Each row was made from one small tree. Brackets hold a mark, then the marks that hang from it, in the order of their numbers. Every link used is in the known rows. Write each row's tree.
Known rows
{J_61 {J_537 J_889}}: |  3.075 |  1.136 | -0.956 |  0.281 |  1.672 | -0.863 |  1.405 |  0.554 |  1.398 |  0.863 |  0.598 |  0.467 |  0.233 |  1.196 |  1.617 |  0.399 | -0.370 |  0.594 | -0.987 |  2.707 |  2.271 |
{J_889 {J_537 {J_61 J_577}}}: |  1.168 |  2.019 | -0.756 |  0.463 |  1.635 |  2.728 |  1.293 |  0.007 |  0.053 |  0.456 | -0.145 |  0.522 |  1.926 | -0.214 | -1.254 | -0.897 | -1.705 |  1.752 | -0.156 |  2.131 |  2.722 |
{J_507 {J_889 J_537} J_986}: | -1.840 |  0.224 | -0.572 |  1.322 | -1.443 | -1.958 |  0.452 |  0.569 |  2.021 |  0.127 |  1.593 |  1.220 | -2.075 | -0.220 | -0.811 |  0.816 |  0.484 | -1.612 | -1.657 |  0.533 | -0.429 |
{J_577 {J_889 J_507}}: | -0.482 | -1.589 | -2.186 | -4.061 |  2.279 |  0.602 | -0.625 | -3.622 |  0.918 | -0.644 |  2.466 |  0.632 |  1.496 |  1.639 |  0.473 | -1.500 |  2.887 | -1.190 |  0.018 | -0.046 | -1.952 |
{J_537 J_61 {J_889 J_507}}: |  0.580 | -0.608 | -0.279 | -1.187 |  1.678 |  0.540 | -0.724 |  0.351 | -1.128 |  1.476 |  0.847 | -0.563 |  1.343 | -0.618 |  0.097 | -0.091 |  0.276 |  2.091 | -0.076 |  0.485 | -1.994 |
{J_986 J_507 {J_537 J_889}}: | -0.380 | -1.530 |  0.774 |  1.912 |  1.932 | -1.397 | -0.157 |  0.769 | -0.375 | -0.900 |  0.040 | -0.455 |  1.298 | -2.214 |  0.850 | -0.497 |  0.614 | -0.322 |  2.309 |  0.464 |  0.078 |
{J_889 {J_507 J_61 {J_986 J_537}}}: | -2.564 | -0.517 |  0.700 |  0.008 | -1.435 | -0.364 |  0.005 | -0.857 |  1.175 | -2.608 | -2.213 | -1.235 |  1.336 | -1.307 | -0.342 |  0.626 |  0.216 | -1.051 |  1.183 | -2.583 | -2.769 |
{J_537 J_61 {J_889 J_577}}: |  1.743 |  0.977 |  0.222 | -0.403 |  1.682 |  1.253 | -1.658 |  2.138 | -1.608 |  2.927 |  0.362 |  0.275 |  0.716 | -0.202 | -0.122 | -0.970 | -0.782 |  3.243 |  0.797 |  1.916 | -0.804 |
{J_61 J_507 J_537 J_577}: |  2.977 |  1.948 | -1.388 | -0.410 |  0.527 |  0.932 |  3.287 | -1.649 |  1.355 | -0.983 | -1.320 | -2.271 | -1.326 |  3.542 |  0.139 |  0.884 | -0.343 |  0.554 | -1.340 |  1.832 |  6.467 |
{J_986 J_507 {J_537 J_889} J_577}: |  0.940 | -1.674 |  2.447 |  3.461 |  1.642 | -1.622 | -0.514 |  1.800 | -2.004 | -0.278 | -1.175 |  0.401 |  1.149 | -2.528 |  2.255 |  1.052 | -0.389 | -0.604 |  1.897 | -0.584 |  1.955 |
{J_61 {J_537 J_889} J_577}: |  4.689 |  0.919 | -0.359 |  1.209 |  0.859 |  0.517 |  2.912 |  1.175 |  0.915 |  0.563 | -0.970 |  0.724 | -1.089 |  1.666 |  0.376 |  0.598 | -1.798 |  0.478 | -1.813 |  2.230 |  5.144 |
{J_889 J_537 J_577}: |  0.507 |  2.002 | -0.354 | -0.188 |  1.651 |  3.104 | -1.212 |  0.931 |  0.050 |  1.095 |  1.932 |  0.163 |  0.660 | -0.137 | -0.032 | -0.935 |  0.673 | -0.947 |  0.104 |  2.272 |  0.322 |
{J_507 J_889 J_986}: | -1.992 |  1.059 | -0.702 | -1.484 |  0.442 | -3.163 |  0.416 | -0.648 |  2.775 | -0.786 | -1.069 |  0.518 | -1.090 |  0.866 | -0.964 |  0.486 |  2.469 | -1.134 | -0.500 | -0.526 | -0.543 |
{J_986 J_507}: | -2.045 |  1.159 | -0.649 | -2.459 |  3.999 | -0.426 | -0.213 | -1.519 |  1.507 | -2.321 | -0.838 | -1.152 |  1.678 |  0.057 | -0.602 | -0.630 |  4.041 | -0.218 |  2.108 |  0.040 |  0.185 |
{J_889 J_577}: |  0.246 |  2.795 | -0.520 | -2.946 |  3.309 |  2.189 | -0.950 | -0.312 |  1.128 |  0.163 | -0.382 | -0.216 |  1.756 |  0.726 | -0.028 | -0.840 |  2.704 | -0.545 |  1.230 |  1.093 |  0.099 |
{J_889 J_507}: | -0.879 |  1.011 | -0.999 | -3.691 |  3.657 |  1.888 | -0.148 | -2.158 |  1.744 | -1.257 |  0.146 | -1.179 |  2.242 |  0.251 |  0.036 |  0.242 |  3.547 | -1.503 |  0.286 | -0.325 | -0.932 |
{J_986 J_537}: |  0.130 |  1.840 | -0.465 | -1.177 |  3.874 |  0.466 |  0.547 | -1.744 |  2.615 | -1.889 | -0.882 |  0.059 |  4.344 | -0.938 |  1.334 | -0.940 |  1.527 | -1.131 |  2.405 |  1.255 |  0.624 |
{J_577 {J_889 J_507 J_537}}: | -0.339 | -2.334 | -2.233 | -1.527 |  0.344 |  1.501 | -0.580 | -2.278 | -0.036 |  0.464 |  4.889 |  1.193 |  0.544 |  0.536 |  0.716 | -1.392 |  0.962 | -1.659 | -1.069 |  0.850 | -1.658 |
{J_537 {J_889 {J_507 J_986}}}: | -0.780 | -2.148 | -0.215 | -0.707 | -0.020 | -0.824 | -0.137 |  0.453 |  0.954 |  0.712 | -0.987 |  0.398 | -0.567 |  0.418 | -0.492 |  1.344 |  1.007 | -0.959 | -1.424 | -1.048 | -1.278 |
{J_537 J_61 {J_889 {J_507 J_986} J_577}}: | -0.413 | -2.287 |  1.179 |  0.249 | -1.559 |  0.390 | -1.868 |  3.410 | -2.275 |  3.429 | -0.408 | -0.386 | -0.894 | -0.752 | -0.926 |  0.543 | -2.120 |  2.068 | -0.999 | -0.377 | -2.888 |
{J_507 {J_889 J_577}}: |  0.225 |  2.135 |  0.182 | -2.096 |  1.335 |  0.373 | -1.282 |  0.552 |  0.144 |  0.666 |  1.407 | -0.182 | -1.631 |  0.080 | -0.210 | -0.591 |  3.015 | -0.753 |  0.597 |  0.504 | -0.726 |
{J_986 J_537 J_577}: |  1.382 |  2.059 |  1.032 |  0.488 |  3.769 |  0.273 |  0.231 | -0.659 |  0.641 | -1.254 | -2.169 |  1.052 |  4.387 | -1.294 |  2.433 |  0.481 |  0.464 | -1.413 |  2.041 |  0.294 |  2.461 |
{J_986 J_507 {J_537 J_61 J_889} J_577}: |  0.829 | -1.452 |  2.659 |  3.859 |  1.215 | -1.798 | -1.046 |  2.678 | -3.468 |  0.726 | -1.217 |  0.278 |  1.956 | -3.507 |  1.930 |  0.188 | -2.301 |  2.493 |  2.119 | -0.066 |  0.930 |

Write each row's tree
| -0.861 | -0.699 |  0.941 |  2.069 | -0.292 | -1.633 | -0.751 |  0.418 | -0.960 | -2.048 | -0.445 | -1.368 | -0.175 | -1.864 |  0.260 | -0.612 |  0.678 |  0.961 |  2.915 | -1.172 | -1.262 | => {J_986 {J_507 J_61} {J_537 J_889}}
| -1.483 |  0.774 |  1.860 |  1.499 | -3.589 | -1.825 | -1.069 |  1.825 | -0.059 | -0.482 | -0.704 | -0.622 | -2.459 | -1.171 | -0.272 |  0.029 | -0.167 | -0.358 |  1.223 | -1.634 | -2.666 | => {J_507 J_61 {J_889 J_577} {J_986 J_537}}
| -1.669 | -1.312 |  1.848 |  0.958 | -1.082 |  1.127 | -1.181 |  1.975 | -1.317 |  1.421 | -1.116 | -1.296 |  2.393 | -2.973 |  0.009 | -0.355 | -2.519 |  0.677 |  0.718 | -0.313 | -2.919 | => {J_889 {J_507 {J_986 {J_537 J_61}}} J_577}
| -1.987 |  0.287 | -1.492 |  1.435 | -1.929 | -0.744 | -0.100 | -0.833 |  0.690 |  1.055 |  0.339 | -1.360 |  0.210 |  1.007 | -1.262 |  0.187 | -1.607 |  2.407 | -0.922 |  1.259 |  1.026 | => {J_889 {J_537 {J_61 {J_507 J_986}}}}
|  2.116 |  0.026 |  1.291 |  1.868 |  0.806 |  1.023 | -1.260 |  2.652 | -1.954 |  2.831 |  0.652 |  0.262 |  2.274 | -2.121 |  1.288 | -1.582 | -2.660 |  2.767 |  1.988 |  2.012 | -0.767 | => {J_986 {J_537 J_61 {J_889 J_577}}}
| -2.498 | -2.934 | -1.564 | -0.367 | -4.068 | -0.608 | -0.929 | -1.647 |  0.003 | -0.455 |  2.534 |  1.009 | -1.668 |  1.317 | -0.995 | -0.580 | -0.556 | -0.649 | -1.463 | -1.677 | -3.463 | => {J_577 {J_889 {J_507 J_61 J_986} J_537}}
|  0.209 |  1.524 |  0.172 |  0.810 | -0.321 |  1.392 | -1.094 |  1.683 | -0.519 |  1.927 |  3.882 |  0.192 | -2.573 | -0.692 |  0.228 | -0.438 |  1.173 | -1.136 | -0.583 |  1.592 | -0.378 | => {J_507 {J_889 J_537 J_577}}
|  3.306 |  1.583 |  0.611 |  0.971 | -1.742 |  0.254 | -0.541 |  2.378 | -1.336 |  1.319 |  0.685 | -0.427 | -2.564 |  1.243 |  1.040 |  0.076 | -1.141 |  1.812 | -0.457 |  1.299 |  0.347 | => {J_507 {J_61 {J_537 {J_889 J_577}}}}
| -0.321 |  0.094 |  0.123 | -0.459 |  0.580 |  4.106 | -1.205 |  1.150 | -1.169 |  1.683 |  3.019 | -0.864 | -0.076 | -0.891 | -0.049 | -0.158 |  0.851 | -1.889 | -0.687 |  0.922 | -1.371 | => {J_889 J_507 J_537 J_577}
| -0.143 |  0.584 |  0.712 |  1.209 |  0.491 | -0.098 |  1.945 |  0.124 |  1.376 | -0.670 | -4.342 |  0.365 |  3.345 | -1.076 | -1.079 | -0.648 | -3.307 |  1.382 |  0.954 |  0.535 |  2.019 | => {J_507 {J_986 {J_537 {J_61 J_577}}}}
| -0.994 |  0.017 |  1.523 |  1.579 | -1.543 | -1.371 | -0.537 |  2.119 |  0.493 |  0.725 | -0.209 |  0.269 | -1.193 | -1.592 |  0.368 | -0.038 | -0.286 | -1.744 |  0.645 |  0.143 | -1.155 | => {J_507 {J_889 J_577} {J_986 J_537}}
| -0.673 | -3.173 | -1.254 | -2.438 | -0.855 |  0.149 |  1.351 | -1.821 |  1.022 | -0.616 | -0.956 |  1.261 | -0.410 |  2.253 | -1.646 | -0.373 | -0.314 | -1.659 | -1.697 | -1.404 |  0.530 | => {J_61 {J_577 {J_889 {J_507 J_986}}}}
| -2.263 |  0.243 |  0.885 | -2.001 | -1.887 |  1.177 | -1.510 |  0.602 | -0.400 | -0.585 | -1.768 | -1.630 | -1.530 |  0.506 | -1.651 |  0.662 |  1.135 | -0.343 | -0.143 | -2.664 | -3.237 | => {J_889 {J_507 J_61 J_986} J_577}
| -0.171 | -1.106 | -0.695 | -1.343 |  0.654 | -2.464 | -0.612 | -1.982 |  1.010 | -0.306 | -1.892 |  3.305 |  1.421 |  2.126 |  0.573 |  0.211 |  0.086 | -0.814 | -0.630 | -0.835 |  1.290 | => {J_507 {J_986 {J_577 J_889}}}
|  0.704 | -2.077 | -0.357 |  0.756 | -0.281 |  1.018 | -1.531 | -0.325 | -3.369 |  2.016 |  3.482 |  1.949 |  1.516 | -0.735 |  1.614 | -0.375 | -2.167 |  0.899 | -1.137 |  0.317 | -0.885 | => {J_986 {J_577 {J_889 J_507 {J_537 J_61}}}}
|  2.422 | -1.056 | -0.328 |  0.160 |  0.638 |  0.282 |  1.352 |  0.729 |  0.075 |  1.080 |  1.656 | -0.387 | -0.751 |  0.549 |  1.740 |  1.466 | -0.201 | -0.286 | -1.858 |  1.450 |  0.609 | => {J_61 {J_537 {J_889 J_507}}}
|  1.312 | -0.459 | -0.977 |  0.889 |  0.860 | -0.146 | -1.285 | -0.786 | -1.848 |  1.834 |  2.509 |  2.926 |  2.277 |  0.248 |  1.695 | -1.352 | -2.243 |  1.852 | -0.274 |  1.764 |  0.765 | => {J_986 {J_577 {J_889 {J_537 J_61}}}}
|  0.906 |  1.700 | -0.256 |  1.364 | -0.367 |  0.757 |  1.412 |  0.987 | -0.901 |  1.092 |  1.762 |  0.485 | -1.277 | -0.816 | -1.338 | -0.377 | -1.460 |  1.548 | -0.758 |  1.822 |  1.683 | => {J_507 {J_889 {J_537 {J_61 J_577}}}}
| -0.277 |  0.148 |  1.195 | -0.299 | -3.355 |  0.513 | -0.167 |  1.640 | -0.454 | -0.162 | -0.782 | -2.112 | -2.833 |  0.762 | -0.363 |  1.370 | -1.085 |  0.048 | -1.550 | -1.102 | -1.656 | => {J_889 {J_507 {J_61 J_537} J_986} J_577}
| -1.041 | -1.253 |  2.330 |  1.930 |  0.187 | -0.540 | -0.199 |  1.174 | -1.469 |  0.272 | -2.907 |  0.047 |  3.560 | -2.911 |  1.357 |  1.541 | -2.860 |  0.404 |  0.320 | -1.313 | -0.592 | => {J_889 {J_507 {J_986 {J_537 J_61} J_577}}}
| -2.176 | -1.253 |  0.375 | -0.189 |  0.717 |  0.057 |  0.539 | -0.687 |  2.004 | -1.467 | -1.498 | -0.479 |  2.671 | -1.515 |  0.209 |  0.714 |  0.301 | -2.431 |  0.368 | -0.928 | -1.367 | => {J_889 {J_507 {J_986 J_537}}}
|  1.269 | -0.510 | -2.535 | -2.189 |  0.334 |  0.362 |  1.041 | -3.514 | -0.599 |  0.264 |  0.299 | -0.652 |  0.333 |  3.825 | -1.296 | -2.043 | -0.619 |  3.442 |  0.161 |  0.993 |  2.896 | => {J_537 {J_61 J_507 {J_577 J_889}}}
|  2.164 | -1.559 |  1.950 |  2.506 |  1.349 |  0.603 | -0.233 |  1.572 | -1.998 |  0.739 | -0.330 |  0.729 |  1.515 | -2.244 |  2.985 |  1.651 | -0.750 | -1.774 |  0.156 | -0.980 |  0.822 | => {J_986 {J_537 {J_889 J_507}} J_577}
| -0.514 |  0.239 | -0.596 | -0.168 | -2.305 | -1.694 |  1.937 | -0.937 |  1.317 | -0.800 | -1.980 | -1.190 | -4.325 |  3.132 | -2.408 |  1.482 |  0.946 | -0.456 | -1.486 | -1.201 |  3.439 | => {J_61 {J_507 J_889 J_986} J_577}
| -1.900 | -0.236 |  0.893 |  0.951 |  1.390 | -2.237 | -0.027 | -0.109 |  0.305 | -2.020 |  1.156 | -1.184 | -0.285 | -2.796 |  0.621 | -0.288 |  2.593 | -1.314 |  2.382 | -0.164 | -1.042 | => {J_986 {J_507 J_889} J_537}
|  0.788 | -2.525 |  0.260 |  0.028 |  1.262 |  0.484 | -0.448 | -1.753 | -1.105 | -0.529 |  1.226 |  1.586 |  2.807 | -0.911 |  2.959 | -0.373 | -0.228 | -2.236 |  0.753 | -0.672 | -0.132 | => {J_986 J_537 {J_577 {J_889 J_507}}}
|  0.805 | -1.830 | -1.288 | -2.950 |  1.184 |  1.647 |  0.800 | -2.179 | -1.228 |  0.307 |  0.736 |  0.692 |  1.460 |  1.130 | -0.988 | -1.940 | -0.626 |  1.560 | -0.306 | -0.126 | -0.207 | => {J_537 {J_61 {J_577 {J_889 J_507}}}}
|  0.050 |  1.526 | -0.228 | -2.975 |  0.658 |  2.752 |  1.020 | -1.617 |  0.230 | -2.454 | -2.210 | -1.445 | -0.459 |  1.110 | -1.867 |  0.547 |  1.967 | -0.526 |  0.125 | -2.218 |  0.303 | => {J_889 {J_507 {J_61 J_577}}}
| -1.402 |  1.084 | -0.929 | -0.884 | -0.407 |  2.405 | -0.770 | -1.164 |  0.077 | -1.258 |  1.899 | -1.219 | -0.130 | -0.489 | -0.424 |  0.369 |  1.733 | -0.691 | -0.247 | -0.936 | -2.181 | => {J_889 {J_507 J_61} J_537}
| -0.378 | -4.144 | -0.191 |  0.011 | -1.501 |  0.290 |  1.736 | -1.308 |  0.706 | -0.965 | -0.890 |  1.369 |  0.956 |  0.308 | -0.290 | -0.589 | -2.073 | -2.360 | -0.577 | -1.133 |  0.321 | => {J_61 {J_577 {J_889 {J_507 {J_986 J_537}}}}}
| -0.138 |  2.971 |  0.258 | -1.683 | -0.790 |  0.027 | -1.646 |  0.375 | -0.598 | -0.271 |  0.987 | -0.984 | -2.938 |  0.558 | -0.616 | -0.600 |  2.995 |  0.550 |  1.177 | -0.892 | -2.396 | => {J_507 J_61 {J_889 J_577}}
|  0.872 | -1.089 | -1.735 | -2.410 | -1.225 | -0.596 |  0.467 | -2.646 | -0.098 | -1.169 |  2.715 | -0.493 | -0.848 |  1.976 |  1.014 | -0.797 |  0.389 |  0.603 | -0.870 | -0.112 | -1.804 | => {J_577 {J_889 {J_507 {J_61 J_537}}}}
| -0.735 |  1.521 |  1.764 |  1.879 | -0.696 | -1.725 | -0.072 |  0.029 |  0.643 | -2.245 | -4.518 |  0.970 |  2.036 | -0.900 |  0.890 |  1.294 | -0.880 | -0.611 |  1.424 | -2.303 |  0.614 | => {J_507 J_61 {J_986 J_537 J_577}}
|  1.286 |  1.998 | -0.022 |  0.194 | -2.047 | -0.749 |  3.068 |  0.018 |  2.060 | -1.994 | -4.075 | -0.207 | -1.509 |  2.504 | -1.432 |  1.004 | -1.954 |  0.648 | -1.339 | -0.321 |  3.308 | => {J_507 {J_61 J_537 J_577} J_986}
| -2.366 |  1.843 | -0.284 | -1.455 | -1.702 | -3.393 | -0.070 | -0.853 |  2.184 | -1.886 | -1.499 | -0.153 | -2.674 |  1.063 | -1.558 |  0.616 |  2.284 |  0.213 |  0.066 | -2.113 | -2.203 | => {J_507 J_61 J_889 J_986}
| -2.827 |  1.381 |  0.145 | -1.575 | -0.011 | -2.554 | -0.859 | -0.917 | -0.051 | -2.770 |  0.302 | -1.896 | -2.927 | -0.231 | -1.198 | -0.125 |  4.173 |  0.893 |  1.834 | -2.308 | -2.315 | => {J_986 {J_507 J_61 J_889}}
| -0.523 |  0.458 |  0.917 |  2.820 | -1.744 | -2.182 | -0.179 |  1.906 | -0.082 |  0.744 |  0.113 |  2.198 | -2.410 | -0.523 |  0.572 |  2.095 | -0.600 | -2.038 | -2.183 | -0.477 |  1.580 | => {J_507 {J_889 J_537} {J_986 J_577}}
| -0.503 | -0.605 | -0.921 |  2.430 | -4.013 | -0.686 |  1.905 |  0.089 |  0.132 |  0.477 |  0.548 | -0.975 | -5.228 |  2.267 | -1.900 |  1.631 | -0.749 | -0.878 | -2.760 | -0.203 |  3.776 | => {J_61 {J_507 {J_889 J_537} J_986} J_577}
|  1.442 | -0.474 | -2.303 | -0.560 |  0.624 |  1.860 |  1.214 | -2.021 |  0.592 |  0.027 |  2.212 |  2.551 |  0.353 |  1.893 | -0.454 | -2.018 | -0.693 | -1.022 | -0.905 |  1.705 |  2.663 | => {J_61 {J_577 {J_889 J_537}}}
|  0.371 |  1.595 |  0.436 |  1.316 | -0.748 |  1.058 | -1.577 |  2.469 | -2.163 |  2.876 |  3.917 | -0.098 | -1.541 | -1.571 | -0.009 | -1.140 | -0.711 |  1.668 | -0.309 |  2.202 | -1.569 | => {J_507 {J_889 {J_537 J_61} J_577}}
| -1.523 |  0.398 |  0.294 |  0.331 | -3.058 | -2.124 | -1.320 |  0.853 | -1.275 |  2.303 |  0.222 | -2.429 | -3.421 |  1.234 | -1.368 |  0.494 | -0.263 |  2.744 | -0.465 | -0.115 | -0.903 | => {J_537 {J_61 {J_507 {J_889 J_577} J_986}}}
|  1.174 | -0.446 |  1.122 |  2.778 | -2.780 | -0.931 |  1.681 |  1.288 |  0.489 | -1.287 | -4.049 |  0.856 | -1.140 |  0.108 | -1.016 |  0.500 | -2.630 |  0.353 |  0.345 | -1.559 |  1.715 | => {J_507 {J_61 J_577} {J_986 {J_537 J_889}}}
